Each row was made from one small tree. Brackets hold a mark, then the marks that hang from it, in alphabetical order. Every link used is in the known rows. Write each row's tree.
In the rows, 128 means zero.
Known rows:
(Z (B (W D)) (T J)): [102 101 122 118 175 124 112 166 133 141  79 144 143 106  73 122 155  98
 124  76 130 166 147 117 108]
(C (Y (D (W B E)))): [112 139 139 113 106 137 118 143 150 124  89 123 129 118 128 103 115 114
 159 140 147 130 161 118 146]
(D (W E) Y): [142 147 134 116 120 142 131 144 124 139 149 164 144 134  96  78  61 143
 141 187 154 185 159  72  90]
(W (B Z) D U): [ 89 130 168  80 117  92 160 158 170 141  48 106 147 220  72 116 119 102
 144  68 144 128 141  91 115]
(E (J (T Z))): [ 90 110 113 110 108 161 121 145 151 131 137  91 134 135 152 112 107 103
 104 129 137 109 142 145 104]
(C (Y (D (W B E U)))): [106 142 144 109 105 132 115 149 153 125  86 122 128 132 120 102 109 113
 162 132 150 129 160 112 144]
(C (Y (D (W (B Z) E)))): [111 135 136 116 101 144 121 141 154 128  81 124 135 122 127 100 121 111
 163 145 144 129 162 123 151]
(Z (B W)): [125 111 113 134 146 138 109 137 135 145  97 136 129 131 105 132 162 118
 135 125 114 146 145 116 128]
(Y C (D (W B (E (J T)) U))): [103 138 160  64  81 147  67 160 127 138 107 111 130 113 145 108  57  68
 160 124 139  47 162  76 141]
(Z B T): [123 113 134 130 206 114  99 137 123 130 108 139 112  96  87 141 175 123
 131  66 135 164 152  92 111]
(P (Q U)): [ 88 130  97 178 131 136 105 138 139 137 120 141 166  85 131 139  93 127
 145 129 119 175  88 114 120]
(J (T (Z (B W)))): [118 110 141 118 108 155 114 145 156 126 121 121 139 156 109 125 139 135
 133 156 133 121 128 158 111]
(C (Y (D (W E U)))): [108 143 137 118 103 136 114 146 144 123  95 126 129 123 126 102 105 117
 161 142 147 133 157 120 147]
(Y C (D (W U))): [127 141 154  96  83 139  80 142 103 140 122 128 123  88 155 120  65  85
 156 150 126  56 149  92 165]
(D (W (B (Z T)) E U) (Y C)): [125 149 163  81 127 125 106 164 141 147 106 146 143 147  82  89  64 120
 161 146 150 152 175  34  91]
(P Q): [ 98 131 103 165 128 152 120 132 141 136 115 152 149 101 113 135 120 122
 127 137 126 162 104 117 132]
(B (W (D Y) E) (Z (T J))): [ 97 114 125 117 106 139 127 158 146 139  48 160 185 155  67  69 118  91
 158 131 118 158 148 132 115]
(E (J T)): [ 95 112 104 105 120 149 119 137 148 129 141  98 135 127 165 115 110  87
 108 127 133 122 140 133 105]
(T J): [100 123 117 115 118 154 138 156 134 139 128 125 146 117 124 123 111 114
 109 125 144 126 120 156 113]
(W (B (Z T)) D (E J) U): [ 50 127 163  54 133 106 128 187 174 137  33  91 152 226  46  86  97  80
 147   4 156 127 168  65  85]
(W (B (Z T)) (D (Y C)) E U): [ 80 151 186  62 137  95 114 179 165 135  30 122 150 212  37 101  95 104
 164  47 158 142 165  44  86]
(T J (Z (B (W (D Y) E U)))): [ 75 121 137 117 104 179 133 192 150 155  84 121 150 166  53 107 108 140
 113 114 156 127 142 155  94]
(Q P U): [105 106 133 153 115  90 100 138 128 113 144 109 167  57 164 156  54 130
 188 127 111 179 120 114 114]
(J (T (Z (B (W U))))): [112 114 145 113 109 149 114 150 159 127 118 119 138 168 101 122 134 133
 136 149 136 120 128 152 109]

Which tree is each row?
[ 99 123 153  66 104 141 125 180 158 140 124 105 142 187  84  77  59 118
 141 109 156 122 161  79  87]  (D (W B (E (J (T Z))) U))
[ 78 108 128 103 107 123 116 164 149 137  42 132 173 183  71  68 112  75
 163  84 109 135 157 114 122]  (B (W D (E J) U) (Z T))
[115 114 129  97 113 162 121 165 137 140 145 118 142 145 101  87  75 128
 132 138 146 139 159 100  97]  (D (W (E (J (T (Z B))))))
[ 95 117 131 112 184 111  93 164 136 137  68 143 132 139  56 107 140  99
 141  58 132 176 168  71  95]  (Z (B (W (D Y) (E J) U)) T)
[ 79 111 134 119 102 174 139 188 147 155  88 114 148 158  67 117 117 136
 109 111 147 114 135 167 108]  (T J (Z (B (W D U))))
[ 87 112 128 110 107 142 106 164 147 138  57 149 174 167  68  71 124  89
 169 106 113 126 145 136 121]  (B (W E U) (Z (T J)))
[116 135 156  95 119 110 148 141 159 145  59 121 147 162 103 127 121 106
 134 122 138 141 151  83 115]  (W (B Z) (D (Y C)))
[ 86 107 130 124 104 179 141 182 146 155  91 115 148 146  74 119 123 137
 106 119 145 115 134 173 110]  (T J (Z (B (W D))))
[126 100 116 139 115 132 120 125 136 136  75 155 162 126 111  90 155  94
 160 146  91 132 140 143 146]  (B W (Z T))
[109 113 149 109 106 142 122 155 160 127 109 117 142 177  95 123 127 131
 134 143 138 125 127 150 107]  (J (T (Z (B (W D U)))))
[159 144 132 120 117 135 120 136 113 145 157 154 133  91 140 112  64 133
 131 210 134 160 156  70 113]  (D W (Y C))
[ 59 146 151  79 122 130 119 185 160 133  82 107 145 220  60  92  66 111
 129  76 171 162 160  81  66]  (W (D Y) (E (J (T (Z B)))) U)
[113 135 150  78  85 153  72 152 117 143 108 113 127  90 151 110  67  73
 154 126 133  48 165  79 150]  (Y C (D (W B (E J))))
[106 140 141 102  94 115 107 167 140 135  69 141 156 185  79  95  83 108
 156 126 120 136 144  96 117]  (B (W (D (Y C)) E U))
[ 58 128 151  67 141 128 103 174 170 137  58  97 141 201  66  85 115  85
 153  21 151 113 170  71  88]  (W (B (Z T)) (E J) U)
[126 119 152  92 125 114 143 152 145 143 116 132 141 157  92  91  94 116
 150 126 138 140 152  80 113]  (D (W (B (Z T)) U))
[ 83 111 113 106  81 155 107 153 159 140  68 127 172 192 103  72 116  81
 165 133 105 116 149 135 124]  (B (W (E (J T)) U) Z)
[ 81 123 118 109  83 139 129 157 155 147  47 135 176 202  84  67  97  84
 156 131 114 146 158 113 117]  (B (W (D Y) (E J) U) Z)
[ 96 103 104 115  81 167 110 143 155 139  75 129 174 166 117  75 127  83
 159 150 100 117 148 147 129]  (B (W (E (J T))) Z)
[116 124 127 120 142 121 108 152 136 148  79 134 130 148  93 136 137 113
 137 118 120 153 151  90 122]  (Z (B (W (D (Y C)) U)))
[ 98 116 116 105  93 133 119 162 142 135  79 122 160 168 100  88  97  94
 140 112 113 127 145 122 123]  (B (W D (E J)))
[ 90 115 138 122 112 158 121 170 145 146  84 106 132 174  70 110 123 139
 126  96 135 115 152 132 114]  (T (Z (B (W D (E J) U))))
[106 124 152 106 108 146 116 159 162 127 105 125 145 185  81 112 118 135
 139 145 147 138 134 137  94]  (J (T (Z (B (W (D Y) E U)))))
[137 135 147 104  84 146  81 135 100 140 127 131 125  69 166 123  74  87
 151 162 122  57 149 100 168]  (Y C (D W))
[120 148 153  91 118 132 137 157 150 148 111 153 148 182  70  68  67 129
 156 158 160 175 169  51  82]  (D (W (B Z) E U) Y)
[ 98 122 142  74 111 139 131 170 153 147 109 113 148 182  88  74  71 105
 149 107 146 130 167  71  99]  (D (W (B Z) (E J) U))
[124 140 163  83  86 134  83 146 116 143 109 122 122  98 148 120  71  81
 158 137 131  50 154  80 159]  (Y C (D (W B U)))
[ 99 112 119 114 109 135 107 152 141 140  49 141 173 143  93  76 114  78
 155 122 105 143 163 108 123]  (B (W (D (Y C)) (E J)) (Z T))
[ 89 108 125 128 105 187 133 178 144 155 100 117 145 137  81 118 129 138
 108 125 142 110 134 175 111]  (T J (Z (B W)))
[100 125 157  87 142 131 111 153 160 128  66 122 146 170  66  98 144 112
 162  60 143 120 155  93 104]  (W (B (Z T)) E)
[110 152 154  98 120 121 114 161 131 127  88 131 145 161  83 116  81 128
 139 108 148 151 147  83 102]  (W (D (Y C)) E)
[128 144 142 117 122 108 136 139 126 133 103 132 137 133 119 135  96 123
 121 140 136 154 137  96 119]  (W (D (Y C)))
